Each row was made from one small tree. The marks that hang from a mark follow it in brackets, in the order of their numbers. Every link used is in the known rows. Write each row's tree.
Known rows
K120{K868}: [-11 -13  24  -9  21  -6 -10 -18  11  -3  21   7 -43  -9  31 -19 -23 -20
  14  -4  38  -6  33 -21  -3]
K997{K120{K78} K831}: [-38  -6  40  -2  14  10   7 -16  34   1  13  -3  17 -23   1 -10 -43 -14
 -29 -19  42   5  24 -27  -4]
K78{K120{K997} K332}: [  5  -5  34  -4  35  14  38  26  -8   0   6 -25  20 -13  35 -28 -39 -25
 -24  -7  -6   0 -22 -23  13]
K120{K78{K831} K997}: [-16   6  31  17  26  32  28  10 -32   0   6  -5 -22 -15  30 -16 -24 -16
 -25 -14  15  -2  10 -16  -4]
K997{K831}: [-33  -6  30   5  22  -1   8 -13  10  -3  19   0 -10 -21  19 -14 -47 -13
   0 -13  48  -2  15 -25   7]
K120{K78{K186 K332} K868}: [-16  -8  29 -12  14 -11 -12 -14  25   3  19  -7 -42 -21  49 -21 -50 -16
  23  12  26   2  35  -9  10]
K831{K997{K120{K78 K868} K858}}: [ -4 -21  36 -17  16  15  -7  -9  47   9  10 -12  20 -12  24  -8 -14 -14
 -30   3  28  -3  50 -32 -48]
K831{K78{K186 K332} K997{K858}}: [  2 -39  36  23  25   3   4   5  25  20  21 -23  -6 -24  39 -17 -38  -9
   2  13  27  -7   4 -26  -4]
K858{K78}: [-21  -7  32   0  26  14  -3  -7  19   3  14   7 -18 -13  27  -7 -19 -11
   0 -14  37   2  -3 -38  22]
K850{K997{K120{K78} K831 K858}}: [-27 -20  41   0  23  24   4 -21  17  -8  20   0  32 -16  16  -6 -46 -19
 -43 -15  25  -6  36 -28 -60]
K997{K120 K858{K78}}: [-16 -46  35  -6  13  25 -22 -12  52  13  20   0  28  -6  26  -6 -16 -13
 -43 -15  47   3  -6 -43 -24]
K850{K78}: [ -7 -14  30   8  24  10  10 -27  -2  -2  25  -4 -55 -19  27  -2 -39 -26
 -11 -11  15  -8  14 -22  -2]
K120{K78 K997}: [-19  12  39  13  25  18  26   5 -11  13   3  -3 -23 -21  25 -13 -19  -9
 -19  -8  24  -5  28 -25  -7]
K78{K120}: [-10 -11  25  -2  23   2   9  -4   2  -9  19  -9 -22  -7  16 -16 -34 -21
 -12 -13  24  -6 -19 -24   2]
K78{K120{K997{K858}} K831}: [  6 -31  18  11  24  33  20  13 -23  -6  20 -16   3   3  32 -21 -25 -27
 -43 -12  12  -5 -36 -18 -25]
K78{K332 K831}: [-10 -14  20 -14  28  15  15   5 -22 -17  14 -17   6 -15  53 -31 -54 -27
 -11 -19   9   3 -13 -11  22]
K831{K78}: [-16 -21  32  25  24   6   7 -15 -10   4  24   8 -38 -18  15 -16 -22 -17
   4 -17  38 -11   6 -24  24]
K78{K120{K868} K831}: [  3 -21  11  -9  23   9   0  -6 -13 -25  26  -3 -31   5  27 -23 -33 -35
  -1 -11  11  -1 -17 -10   5]
K850{K997{K120 K332}}: [  1 -18  42   0  34  22   0 -12  14 -17  10 -12  -4 -14  37 -12 -16 -18
 -27 -14  15  -6  25 -32 -40]
K858{K78{K120 K186{K997{K831}}}}: [-17 -21  32  19  16   2  -2   5  53  13  22 -12 -27  -8   3  -3 -29  -9
   4   4  44  12 -36 -31  27]
K831{K78 K997{K332 K858}}: [  6 -35  31  16  29  22  -4  -7  -3  13  15 -12   5 -20  52 -14 -11  -7
  -9   3  37 -12  21 -25  -9]
K858{K78{K186 K332 K831}}: [-11 -23  26   6  23  18  -2   6  23  -6  18 -13 -19 -13  48 -17 -46 -17
   6  -4  21  12 -33 -24  37]
K997{K332 K858}: [-11 -40  21 -11  17  16 -26 -23   1   5  22  -9   1 -13  75 -17 -25  -9
 -14  -2  56  -9  16 -18 -27]
K831{K78{K120{K997} K186}}: [  2 -28  38  53  22   6  19   8  10  14  25  -9 -63 -12   1 -14 -14 -15
  -1   1  25  -9 -28 -27  13]
K78{K186{K997} K332}: [-10 -26  31   3  16 -12   1   8  36  19  15 -33 -34 -22  35 -22 -39  -9
   8   7  39   6  -5 -17  18]
K186{K997{K120{K868} K332 K858}}: [  4 -56  26 -19   8  12 -34 -15  44  21  18 -17  14  -5  49 -19   0 -16
 -27   3  57   4  28 -18 -32]
K186{K997}: [-15 -15  29   2  19  -1   5   1  10  16  13 -14 -29 -15  18 -14 -16 -11
  -8  -9  46  -1   8 -23   5]

Which tree is each row?
[ -3 -48  37  33   8  -9 -14 -11  50  24  28  -5 -64 -12  -5 -14  -1 -16
   9   3  51   1   8 -24  13] : K831{K78{K186{K997{K120{K868}}}}}
[ 14 -12  32  13  33   4  18   2   5  -3  16  -5 -21  -9   2 -15 -11 -23
   9   0   6  -9  10 -28  13] : K831{K78{K120{K868}} K997}
[ -3  -6  33   6  30  20  13   7  22  -1  15   8   0  -3  16 -12 -19 -22
  -4  -3  15   8  -8 -35  23] : K858{K78{K120{K868 K997{K831}}}}
[ -9 -36  33  31  25  30   7  -6 -14  17  19  -2  17 -19  53 -19 -21 -12
 -17  -2  47  -8  17 -20  -6] : K120{K997{K332 K831{K78} K858}}
[ -4   1  40 -12  22   6   7  -4  43   2   2 -12  -3 -17   9  -8 -11 -14
 -16  -1  18   1  50 -33 -22] : K831{K997{K120{K78 K868}}}
[ 12 -35  17   7  27  39   9   9 -27  -9  18 -20  12   2  60 -23 -20 -25
 -40  -6  15  -3 -31 -13 -22] : K78{K120{K997{K332 K858}} K831}
[ -3 -31  33  -7  13  -2  -9  -5  46  15  14 -11 -18  -7   6 -16  -1 -19
 -16  -6  43   6  22 -26  -8] : K186{K997{K120{K868}}}
[-10 -16  26  -4  24  38  23  12 -34   4   8 -17  31 -17  63 -27 -44 -22
 -39  -8   7   0   3  -9 -11] : K120{K78{K332 K831} K997{K858}}
[ 16 -24  29  16  20   0  -6   2  31   7  20 -18 -60  -5  44 -18 -10 -15
  10  21  27  -2   2 -19 -12] : K78{K120{K868 K997{K332}} K186}
[-20 -48  31 -10  12  18 -23 -23  39   4  21 -14  48 -15  51 -16 -33 -12
 -36  -8  61   2  17 -24 -35] : K997{K120 K332 K831 K858}
[  7 -26  22   7  27  31  15 -14 -12 -10  22 -18 -26 -12  38  -3 -41 -28
 -30  -5   3  -6   9 -19 -27] : K850{K78{K831{K997{K858}}}}
[ 21 -14  27  -2  45  37  40  -7 -42 -40  23 -20 -16  -7  37 -13 -68 -52
 -29 -17 -55  -6 -19  -9  -7] : K850{K78{K120 K332 K831} K997}
[ -9 -41  29  22   7   5  -6   3  47   8  20 -27 -47  -8   5 -13 -16 -13
 -19  -5  48  10 -21 -20  -6] : K78{K186{K997{K120}} K831}
[-13 -21  30 -10  16  30  -9 -14   9 -10  10 -14   7 -15  47 -18 -23 -16
 -32 -17  29   6  11 -14  -4] : K997{K120{K78{K831}} K332}
[  2 -56  25 -22   9  15 -41 -28  41   6  23  -7  17  -5  63 -20 -12 -19
 -24   1  52  -2  34 -22 -41] : K997{K120{K868} K332 K858}
[-33 -30  36 -21  11  17  -2 -13  32   6  18 -13  69 -23  35 -19 -63 -19
 -44 -14  38   6  18 -19 -19] : K997{K120{K78{K332}} K831 K858}
[-16 -39  27 -22  12  30  -5  -8  10  -3  16 -17  50 -13  46 -23 -50 -25
 -52 -18  21   5   0 -13 -21] : K997{K120{K78{K332 K831}} K858}
[ -4  -3  39   0  44  20  35 -18 -19 -23  22 -11  -7 -26  35  -7 -76 -38
 -11 -11 -24  -6  29 -19  -8] : K850{K78{K332} K997{K831}}
[ 16 -24  31  22  30  17  11  -2 -14   3  19   1 -26  -7  32 -24  -3 -26
   3  -1  13  -8   2 -18  20] : K831{K78{K120{K868 K997{K332}}}}
[-25 -28  42  25  18  10   9 -15  28   4  23   3   9 -21 -10 -15 -29 -19
 -18 -22  43   0   6 -30  16] : K997{K120 K831{K78}}
[-14 -21  27  16  24   0   9 -17   0  -8  31  12 -16 -11   6 -19 -39 -28
  12 -10  30  -5   3 -17  27] : K997{K831{K78{K120{K868}}}}
[-12 -42  20   0  16  28 -12   0   8  14  20  -6   2  -3  37 -12 -16 -15
 -24 -12  47   7 -17 -22   1] : K186{K997{K858{K78{K831}}}}
[ -3 -22  20   1  27  23   7   4  -7  -7  14 -18   0  -9  39 -14 -30 -16
 -24  -7  25  -5   3 -24 -28] : K78{K831{K997{K858}}}
[-20 -23  34  -6  14  -2  -6 -19  48  -3  21   3   7 -12   7 -16 -30 -22
 -10 -10  43   5  32 -28  -8] : K997{K120{K868} K831}
[  9 -30  25  -9  15 -17  -4   9  43  10  22 -30 -35  -8  30 -26 -37 -24
  14  16  21   6 -15  -9  18] : K78{K120{K868} K186{K997} K332}
[-15  11  40  -2  30  20  33  15 -14  11  -1 -15   7 -26  44 -25 -37 -14
 -20  -7   5  -1  22 -18  11] : K120{K78{K332} K997}
[ -7 -42  22  -9  14  11 -22 -10   9  20  16 -19   0 -12  62 -17 -13  -8
 -17   1  60  -2  14 -14 -20] : K186{K997{K332 K858}}
[  1 -10  27  15  33  38  23  20  -8  -8  12  -5  -3   2  21 -13 -15 -23
 -26 -17   2   7 -45 -32  22] : K858{K78{K120{K997} K831}}
[  1 -30  26   3  20  12  -4  -4   6  14  20   3 -18  -4  45 -19  -8 -19
 -13   5  36  -9  34 -25 -35] : K120{K868 K997{K858}}
[ -4 -32  36  -5  16  11  -8  -2  37  16   8 -25   0 -15  30 -16  -2 -10
 -26  -9  49   7  11 -23  -3] : K186{K997{K120 K332}}
[-13 -34  34  42  13  -7  -2  -7  21  26  27  -9 -73 -19   5 -13 -14  -8
  14   1  54  -5  -5 -21  22] : K831{K78{K186{K997}}}
